What can hang from each mark:
nezov: mumo
zepubul: lipo podipa sevof
lipo: zepubul
paliv: kemafo podipa
kovoz: lipo podipa sevof
kemafo: mumo
sevof: kovoz zepubul
podipa: kovoz paliv zepubul

Each row was made from one small tree. Brackets hold a mark, then the marks that hang from it, in alphabetical order. Every link used is in the known rows. Write each row's tree.
Known rows:
[paliv kemafo podipa]: [ -1.8   4.8  -8.8   5.7   2.7  -0.8  -9.6   4.1  -4.5  -9.3   5.5  -9.1
   3.4  -5.3  -9.8 -11.4   6.3  14.0  -4.7   3.8  12.6 -17.5   9.3  15.2]
[kovoz [lipo zepubul] podipa sevof]: [ -2.6 -17.4  -1.3   3.6  -6.4   2.1  -1.2 -11.4  12.2  -7.6  -0.4  -4.8
 -10.3  14.2   0.7  26.6 -15.0   2.5   6.4   0.2   2.4   7.3  -2.8   4.7]
[lipo [zepubul [podipa kovoz paliv]]]: [  7.1   4.4 -13.1 -20.2  -0.1  18.2   4.8 -13.9  -6.5  10.2  -0.7  16.3
   4.2  -2.6  12.3  -8.9  12.6 -15.4   2.6  -5.2   1.9 -11.4  -3.6 -38.5]
[zepubul sevof]: [ -4.8  13.3  -4.7   0.8   8.6 -15.7  -2.5  15.7   8.1  -7.1  -6.2   9.1
  18.0  -2.7  -1.3   5.1   6.2   3.1  -8.3   6.0  -8.4   2.0   1.1   8.0]
[podipa kovoz paliv [zepubul lipo sevof]]: [-11.7   3.4   6.0   2.1  -5.1   0.3   6.1  -1.5  -5.0  10.3  10.7  16.0
  11.6  -2.1   1.7  -3.7  22.1 -31.7   3.3   6.0  -9.6  -9.8  -8.0   7.4]
[zepubul [podipa [paliv kemafo]] sevof]: [ -0.2   4.2  -6.8 -10.0  16.7   1.5  -8.5  10.5  -1.0   2.8  -6.8  10.7
  15.4 -13.0   6.6   9.8   4.9  -3.7  -3.4   9.5   3.0 -14.2  -0.7  27.2]
[paliv kemafo [podipa zepubul]]: [ -7.9   3.4 -10.6  12.9  -5.1   5.9  -5.2  -0.1  -3.9   0.7   7.5 -13.2
  12.0  -3.5 -16.2 -13.3  15.2   0.7  -4.7  -0.2   7.8 -22.2   7.2   9.5]
[podipa kovoz paliv [zepubul lipo]]: [ -6.9   1.8   3.7  -0.1 -14.1   6.7   7.9 -10.7 -10.4  14.2   9.7   7.0
   1.8   2.9  -1.4  -9.4  19.0 -14.8   4.1   2.0   0.9  -2.5  -5.1  -6.5]
[nezov mumo]: [ -5.1   6.4  -7.4  -8.0   5.1 -14.8   7.1   8.2  -2.7   7.6  -3.5  10.2
 -11.3  -2.4  -6.0  10.1   9.1  21.2  -6.6   2.0   1.7  -8.5  -1.2 -14.1]
[zepubul [podipa [kovoz lipo sevof]]]: [  2.3  -3.5   5.5  -0.7   0.7   6.1 -13.9   5.0   6.0 -13.9   1.6 -16.1
  -8.4   3.3  10.2  -5.8  -3.4  -5.3   6.9   0.4   5.7  10.1  -1.6 -25.9]
[lipo [zepubul [podipa kovoz]]]: [  5.2   3.9 -13.6 -19.6   3.6   7.3   2.5  -2.4  -3.6  -3.2  -1.7   6.5
  10.0   0.7   5.4 -20.2  19.0 -11.8   0.6  -8.0  -2.6   1.8   3.2 -55.0]
[paliv [podipa kovoz zepubul]]: [ -1.7  11.6  -5.7  10.5  -8.3   6.8  -1.6  -8.8  -2.8  -0.5  13.5  -8.4
   5.3   0.6 -11.0 -24.4  19.5 -20.0  -2.3  -6.1   0.5 -17.6   1.2 -34.9]
[sevof kovoz]: [  4.9   4.6  -5.4  -6.0   0.0 -14.2   7.3   4.6  -0.1   5.6  -3.4  -8.2
  10.9   1.0  -6.9   4.5   1.8  26.9 -10.0  -5.6  -3.7   6.2   4.1 -29.0]
[lipo [zepubul [podipa paliv] [sevof kovoz]]]: [  1.8   0.7  -8.5 -19.4   7.5   8.6  13.4   1.8   0.8  17.6  -3.8  23.6
  15.5  -8.9   9.9   9.1   4.3  -1.9  -3.7  -6.5 -15.0 -19.6  -6.3 -13.1]
[kovoz lipo [podipa paliv zepubul]]: [  2.8  -8.4   4.2  12.5  -9.4   6.4   4.8 -30.5   6.2  19.4  -4.4  -5.7
  -5.5  10.5  -5.0  27.6 -11.4   4.8   3.0   1.2  -5.3   9.6  -9.5  -2.8]
[kovoz [podipa paliv] [sevof zepubul]]: [  7.1   6.4  -0.4   5.8  -0.7   6.4  -4.5  -8.0   3.5   1.8  -8.8  -1.6
 -14.9   1.8  -3.8  21.9 -24.7 -17.0  -0.8  -0.2  18.8  -0.9  -4.3  38.6]
[paliv [kemafo mumo] [podipa kovoz]]: [ -2.6  -0.9 -10.5   8.8  -0.1 -14.8 -14.0   5.1 -11.8 -13.2  17.1  -4.2
  10.5  -7.5   0.5  -6.3  11.0 -38.1  -5.2   1.9  15.9 -26.3  14.9  -7.6]
[sevof kovoz zepubul]: [ 10.1   8.3  -5.8  -1.0   1.2  -7.0   8.5   4.3  -5.5   4.9 -10.8 -11.7
   9.2  -2.7 -10.1  -5.8  -2.9   8.6 -10.6 -12.3   0.2   8.0   8.1 -20.8]
[podipa kovoz]: [  5.1   9.2  -7.5  -4.6   1.1 -11.3  -2.9  -2.8  -2.6  -6.1   0.9  -5.9
   9.9   2.7  -0.9  -7.1  14.0  -4.7  -5.0  -0.5   3.3   8.1   4.1 -41.1]
[zepubul lipo]: [ -7.5   5.1   4.3  -3.1  -4.0  -9.8   3.5  13.7  -1.8  -6.4  -0.8   5.7
  -1.1   3.4  -4.5 -14.9   6.3  30.2  -0.3   5.6  -1.6  17.9   3.4  20.2]
[kovoz podipa]: [  6.0   5.2  -3.9  -2.7   5.6 -17.0  -0.2  -7.3   5.5  -3.8  -6.2  -5.5
   0.1   8.0 -10.3  12.6  -5.1  17.0  -5.8   0.9   0.5  20.9   1.1  -8.5]
[paliv [podipa [kovoz lipo]]]: [  4.5   0.4   3.7  12.5  -5.2   5.7  -6.5 -12.9   0.2  -9.9  10.8 -12.1
 -10.9   2.3   2.2 -18.2   2.9   0.1   4.1  -0.3  -0.9  -4.9   1.5 -32.1]
[kovoz sevof]: [ -6.7   9.2  -3.9   3.4  -3.5  -5.6  -8.5  14.7   9.1 -10.7  -2.6  -4.5
   1.5   2.7  -2.5   7.2  -4.9  11.3  -4.0   4.1  12.2  -1.2   1.0  17.2]
[kovoz [lipo [zepubul sevof]] podipa]: [ -1.0 -14.0  -1.4   1.3   7.2  -7.9   5.1 -11.4  12.7  -4.1  -4.2   7.7
   7.3   8.9   1.1  24.4  -3.5  -4.4   2.1   1.8 -18.1  10.7  -2.5  -6.0]
[sevof zepubul]: [  6.0  15.3  -6.4   3.4   1.9  -2.4   0.0   6.2  -1.1  -3.2 -15.2  -6.0
   5.6  -1.9  -6.9 -13.6  -2.6   4.1  -7.6  -4.3   4.7  10.6   7.7   1.7]
[kovoz lipo podipa]: [  7.1  -7.3   4.4   5.9   1.7 -11.8  -1.0 -14.7   9.4  -4.0  -6.5 -11.9
  -7.3  11.5  -4.6  18.1 -13.3  24.3   0.6   2.3  -4.8  28.1  -0.3 -11.9]
[paliv [kemafo mumo] [podipa zepubul]]: [-14.3   0.7 -11.2  18.6  -8.7  -6.9  -8.3   8.1  -5.3  -0.9  10.9  -4.7
  16.1  -6.1 -10.1  -3.4   9.2 -23.1  -7.4   0.5   9.2 -30.9  12.2  20.4]
[zepubul lipo [podipa paliv]]: [ -2.8   7.0   7.5 -12.3  -0.7   9.2   3.9   7.5  -4.9   6.4  -4.3  17.1
 -11.8  -3.3   5.3 -16.3  -0.5  29.4   4.3   5.6   0.5   9.1  -5.5  29.7]

Write each row's tree:
[  3.9  -0.5   5.2  -2.5  12.8  -3.7  -7.3   4.8   6.6 -11.5  -1.9  -3.3
   8.0  -1.9  11.6  -8.5   7.9 -12.5   2.6   2.2 -14.5  13.0  -1.7 -34.7] | [zepubul [podipa [kovoz lipo]] sevof]
[  7.7  -5.4  -8.8  -5.0   6.3  -7.9  -3.8 -17.5  -3.9   7.6  -2.9  -3.7
   2.6   1.4  -5.3  32.0  -6.2   6.2  -3.7   7.4  14.1   1.5   1.0  17.1] | [kovoz [podipa [paliv kemafo]]]
[ 11.0  -4.0   2.5   7.5  -2.6  -2.3   8.0  -3.3  -1.6   5.2 -10.9 -20.4
   2.5   1.0  -4.2  -1.0 -11.5  17.1  -4.0 -10.1  -5.5  14.7   6.2 -23.2] | [sevof [kovoz lipo] zepubul]
[ -4.1   2.0   9.8 -10.9  -3.4  11.8  -5.9   9.2  -5.3  -4.6   8.5   8.4
 -16.3  -1.7  11.3 -13.1   1.5  -8.2   9.5   5.0  12.7  -2.2  -7.4  18.4] | [zepubul lipo [podipa [kovoz sevof] paliv]]
[ -8.6 -10.1  -3.7   5.0 -11.5   9.8  -2.0   0.3  10.5  -7.1  -1.4  -0.5
  -1.6   8.0   6.3  11.8  -6.9   6.1   5.5   1.2   3.0  -4.7  -0.1   8.2] | [kovoz [lipo zepubul] sevof]
[  0.7  -6.2   4.8   4.5   4.4 -15.4   5.5   5.7   8.1   1.2  -2.6  -7.8
  13.5  -0.1   2.1  17.1  -2.8  15.2  -5.4   0.0 -19.2   6.8   0.1 -18.6] | [zepubul [sevof [kovoz lipo]]]
[  0.3   4.5   6.1 -15.0   4.3  -3.4  -0.1  10.6  -6.9  -9.3   3.2   0.4
  -3.2   0.5   2.3 -32.6  16.0   7.4   4.4   0.3  -2.3  20.9   2.1 -20.5] | [zepubul lipo [podipa kovoz]]
[ -2.2  -4.6  -1.9  -6.9   3.6  18.8   3.5  -3.5   7.4   8.6  -8.3  24.7
   4.7  -4.1  17.3   6.7  -2.5  -0.5   6.2   3.0 -15.2 -10.7  -8.3   7.6] | [kovoz [lipo [zepubul [podipa paliv] sevof]]]
[ -1.6  -8.2  11.2  -7.3  10.6 -28.9  12.3   8.4   1.4  -1.9   4.6   1.8
   4.2   4.2  -9.3  13.7  -0.1   9.2  -3.5   0.5 -17.3  19.6  -1.7   7.6] | [zepubul lipo [sevof [kovoz podipa]]]
[ -0.6  -0.8  11.8   4.2  -4.5   5.9   0.3  -0.4  -2.8  -2.1  -2.1   3.4
 -25.2   3.3  -4.1   9.0 -22.1  -8.0   5.7   3.0  15.9   7.7  -5.0  63.4] | [kovoz [podipa paliv] [sevof [zepubul lipo]]]
[  1.3  -6.9  -4.8   6.7  -8.9  15.4   0.8 -18.2  -1.3  -5.9  12.3  -0.7
  -6.7   4.1   4.9 -17.5   8.5 -11.4   7.3  -4.8  -3.5 -15.3   2.3 -40.5] | [paliv [podipa [kovoz [lipo zepubul]]]]
[ -2.8   1.0  11.2 -14.8   8.2  -2.2  10.6  15.9  -3.0  10.8   0.4  18.4
   1.4  -8.9   6.4  -3.1   1.1  15.1   0.0   2.0 -14.5  -0.7  -7.3  20.7] | [zepubul lipo [podipa paliv] [sevof kovoz]]
[  0.1  -8.9  -4.7  -1.2  -2.1   9.5   4.4 -19.2   1.6   8.1   3.5  18.8
  10.6  -0.3  17.6  16.9   8.6 -32.6   6.0   3.7 -10.1 -16.2  -6.0 -22.7] | [podipa [kovoz [lipo [zepubul sevof]]] paliv]
[ -7.8   1.4  -9.7  11.6  -1.2 -13.5 -12.1  13.5  -5.6 -10.4   8.9   1.1
   8.8  -8.0  -3.3  -0.7   0.4  -9.4  -7.6   4.6  14.0 -26.1  14.4  26.5] | [paliv [kemafo mumo] podipa]
[ 13.6  -1.9  -1.7  -7.8   1.4 -10.9  10.1 -19.5  -1.6  19.2  -1.8  -1.4
  -3.0   3.6  -5.5  31.4 -13.4  17.1  -7.0  -4.3  -0.6   5.4  -5.0 -15.6] | [sevof [kovoz [podipa paliv]]]
[  5.7 -13.1  -4.3 -12.7  -1.5   8.1  12.3  -4.2   2.8   8.9  -6.2  -4.4
   4.8   3.0   4.9  -3.6  -1.1  25.1   1.8 -11.3 -15.5   7.9   1.8 -45.4] | [sevof [kovoz [lipo [zepubul podipa]]]]
[-15.2   6.0   8.6  11.4  -3.6   1.0   1.6   8.8  -3.1  -7.1  20.7   6.9
   5.4  -2.4  -8.0 -31.2  26.1 -30.6   3.0   1.9 -12.6 -15.6  -2.4   4.3] | [paliv [podipa kovoz [zepubul lipo sevof]]]
[ -1.7  -0.7   2.2  19.1 -12.5  12.3  -2.6 -16.7   0.4  -0.4  12.6 -14.7
  -3.0   4.3  -5.2 -19.8  11.9 -13.4   4.2  -4.3  -4.9 -10.1  -0.7 -36.9] | [paliv [podipa [kovoz lipo] zepubul]]
[ -9.7   7.6   9.4  -9.4  12.1  -8.1   0.5  28.6   3.8 -11.7  -4.1  15.7
   4.9  -4.5   1.9 -21.4   9.2  14.6   1.0   6.6 -13.5  15.6  -1.2  27.9] | [zepubul lipo podipa sevof]
[ -2.1  -1.7   6.8  17.1  -8.4   9.7 -14.1  -3.7   5.3 -18.4  15.9 -16.0
 -17.7   3.1   4.1  -9.7  -4.6 -11.5   7.2   1.6  10.3 -15.3  -0.9  -8.4] | [paliv [podipa [kovoz lipo sevof]]]
[ -9.2   6.3   7.7   6.2  -5.4   0.9  -2.4  22.6  -1.6 -15.2  -4.2  -2.8
  -9.9   0.7  -5.3 -16.1  -6.7   1.5   2.2   1.5  13.0   8.2   4.5  51.7] | [kovoz [sevof [zepubul lipo]]]
[  0.7 -10.5   7.6  10.8  -1.7  -7.9  -8.4  -5.5  14.0 -11.3  -2.2 -16.3
 -14.1  12.4  -2.2  27.5 -21.8  13.0   3.8   4.9   5.7  19.1  -3.2  11.8] | [kovoz lipo podipa sevof]
[ -5.1   7.8 -10.9 -14.3  11.8   2.6   3.0  15.2   7.1  -4.3  -9.1  20.1
  18.8  -4.3   4.7  -8.8  11.5  -1.1  -2.9  -1.1 -14.6  -3.9   0.0  -5.6] | [lipo [zepubul podipa sevof]]
[ 13.8 -14.4   5.7   1.0  -2.4  -6.0  10.1 -28.1   1.7  18.7  -2.3  -8.3
 -10.7   7.3  -0.4  35.7 -21.5  24.5  -0.1  -2.2  -6.2  12.7  -6.3 -19.0] | [sevof [kovoz lipo [podipa paliv]]]
[ -3.4  10.0  -1.6   8.6  -4.9   4.9 -13.4   5.3   1.4 -17.3  15.9  -7.8
 -10.6  -0.4  -1.2 -14.4   3.5 -18.6   0.4   0.1  16.0 -23.3   0.3  -4.8] | [paliv [podipa [kovoz sevof]]]
[ -0.6 -10.4   8.5  -2.8  -9.9  -4.7  20.2 -16.8  -5.9  25.6   6.5   0.5
  -4.3   7.4 -13.4  16.0  -1.9  12.1  -0.2  -4.9  -7.8   8.5  -7.6   2.9] | [sevof [kovoz [podipa paliv [zepubul lipo]]]]
[ 11.8 -14.2   5.4   1.2   1.7 -17.2   8.0 -16.3   5.8   4.9  -2.5 -19.9
  -4.3  10.7  -7.0  24.8 -14.5  27.2  -2.6  -5.6 -10.5  27.0   0.0 -34.6] | [sevof [kovoz lipo podipa]]
[  3.5   1.5   6.3  22.0  -6.9  17.3 -13.1  -2.5  -0.2 -18.3   8.1 -20.4
 -20.2  -0.4   1.2 -20.6 -10.0 -29.2   7.1  -4.4  14.0 -14.2   2.8  -0.3] | [paliv [podipa [kovoz lipo [sevof zepubul]]]]
[  4.4   2.6   6.7   7.4  -3.8  26.4  -9.3   2.3   5.1   0.3 -14.2  -3.4
 -18.1  -4.0  10.6  -0.4 -25.3   1.7   6.8  -0.1  12.3  -1.2  -5.1  33.4] | [kovoz lipo [sevof [zepubul [podipa paliv]]]]
[ -3.8  -2.8 -16.0 -16.6  12.4  11.5  -1.5   4.0  -2.7   6.7  -5.4  21.3
  20.4 -11.3   9.6   8.9  11.1 -12.5  -0.5   4.5   0.0 -24.6  -0.4  20.8] | [lipo [zepubul [podipa [paliv kemafo]] sevof]]
[ -5.8   7.4   9.6  -1.9   1.1   9.8  -5.2  28.7  -0.5 -15.7  -8.6  -1.5
 -14.7  -2.6  -2.0 -29.5  -7.1   4.9   5.1  -1.4  10.1  13.6   2.8  45.3] | [kovoz [sevof [zepubul lipo podipa]]]
[-15.3   6.9   6.6  12.3 -13.0   7.3   4.9   7.5  -1.9  -0.9  10.8   2.9
  -5.9   1.7 -14.6 -33.2  12.3  13.3   2.5   0.4  -4.1  -7.0   0.1  25.5] | [paliv [podipa [zepubul lipo]]]
[  0.4  -7.7  11.7  -7.4   7.0 -17.3  13.9  -2.9  -0.5  11.3   5.6  13.9
  -2.8   0.8  -2.8  25.1  -6.6   6.1  -1.7   3.6 -13.4   7.4  -7.8  23.0] | [zepubul lipo [sevof [kovoz [podipa paliv]]]]
[  3.1   7.6  -1.6 -12.8  15.5 -13.0   3.6  20.1   5.4   0.4  -5.8   2.4
  16.5  -7.1  -0.4  -1.4   4.7  11.8  -9.0  -4.8 -16.4   4.0   0.1 -20.7] | [zepubul podipa [sevof kovoz]]
[ -6.5   1.3  -7.1  -4.2  13.3 -11.3 -11.5  20.2  -2.4   2.7  -4.1  20.3
  20.0 -15.7  13.6  18.5  -0.5 -26.4  -6.6  10.1   4.6 -21.3   3.7  39.5] | [zepubul [podipa [paliv [kemafo mumo]]] sevof]
[ -8.0  -0.7   8.5  -5.6   5.1 -21.1  11.0  20.5  -0.4  -1.0   4.2   7.3
  11.3  -2.2  -3.8  -1.0   8.2  14.1  -4.6   1.9 -16.1   8.5   0.9  10.0] | [zepubul lipo [sevof kovoz]]
[ 10.1   7.0 -10.1  -7.6   9.1  14.8  -6.2   1.6 -10.7   6.5 -15.9  -2.5
   4.9 -12.0   0.6  -8.1  -3.4  -2.8  -2.8  -1.2  16.9  -4.7   5.7  22.7] | [sevof [zepubul [podipa [paliv kemafo]]]]
[  2.6 -21.1  -1.3   9.3  -0.4 -15.3  -7.6 -16.3  -2.5   6.9  -0.8  -1.6
  -1.0   2.4   6.4  46.8 -20.3  -9.3  -0.1   8.8   9.8   0.6   4.3  24.6] | [kovoz lipo [podipa [paliv [kemafo mumo]]]]
[ 11.4  -0.8   3.5  -5.7   0.0  13.3  -5.1 -15.9  -2.6   7.1  -2.5   0.1
  -9.0  -0.5  15.5  -3.0  -2.1   2.5   6.4   1.3  -0.1   6.9  -5.8 -33.1] | [zepubul [podipa [kovoz lipo] paliv]]
[  0.5  10.3   6.7  -6.6   4.7   5.6   2.8  19.0  -5.9  -7.5 -13.0   2.5
  -7.3  -3.4  -4.2 -39.0   0.2  16.7   2.4  -3.5   0.0  23.4   5.5  21.9] | [sevof [zepubul lipo podipa]]
[  2.3   1.8   6.3   8.4   0.4  15.0 -11.1  14.3   7.6 -12.6 -14.8 -14.1
 -12.1  -0.6   4.1 -12.9 -18.9   5.2   5.0  -3.3   7.7  12.8   1.8  17.5] | [kovoz lipo [sevof [zepubul podipa]]]
[ 16.5   1.4  -2.5  -2.3   7.2 -14.5   9.6  -7.4  -3.1   4.4 -10.6 -16.4
   2.2   3.6 -15.4   7.8 -12.5   4.8  -9.4 -13.6  -1.2  19.5   5.7 -23.6] | [sevof [kovoz podipa] zepubul]
[ 15.5  14.8  -4.9  -9.0   5.7  15.9  -2.5  -7.5 -10.6   6.3 -10.5   2.5
  -2.3  -8.3   6.7 -18.8   0.7 -21.6  -0.7  -6.9   8.8   0.3   0.0 -21.9] | [sevof [zepubul [podipa kovoz paliv]]]
[-13.0  -0.6   6.4   4.6 -17.7  10.8   0.0  -2.1  -5.7   6.8  14.4   4.0
  -5.4   3.4   0.3  -0.7  11.4 -27.1   6.9   4.2  11.2 -11.6  -7.6  16.4] | [podipa [kovoz sevof] paliv [zepubul lipo]]
[ -9.1  -6.8   1.4  -7.7  -0.1  -5.9  -4.8  16.9 -12.8   3.5   1.2  17.6
   1.7  -9.3   9.9   1.2  -0.9  -0.1   1.6   9.8  11.4  -5.4   6.0  51.1] | [zepubul lipo [podipa [paliv [kemafo mumo]]]]
[  7.9 -15.6   4.4   7.5 -10.1   0.5  13.4 -32.8   2.6  27.9   0.2 -13.2
  -3.1   9.5  -7.1  35.0 -12.6  11.6   0.0  -6.2 -10.4   7.7  -8.7 -24.9] | [sevof [kovoz lipo [podipa paliv zepubul]]]
[ -4.9  -8.9  -1.8  10.8 -12.7  20.1  -6.3  -9.4   3.5 -13.5  17.4  -4.5
 -13.4   4.7   6.7  -9.6   1.3 -21.6  10.2  -2.6   6.9 -25.0  -0.6 -15.7] | [paliv [podipa [kovoz [lipo zepubul] sevof]]]
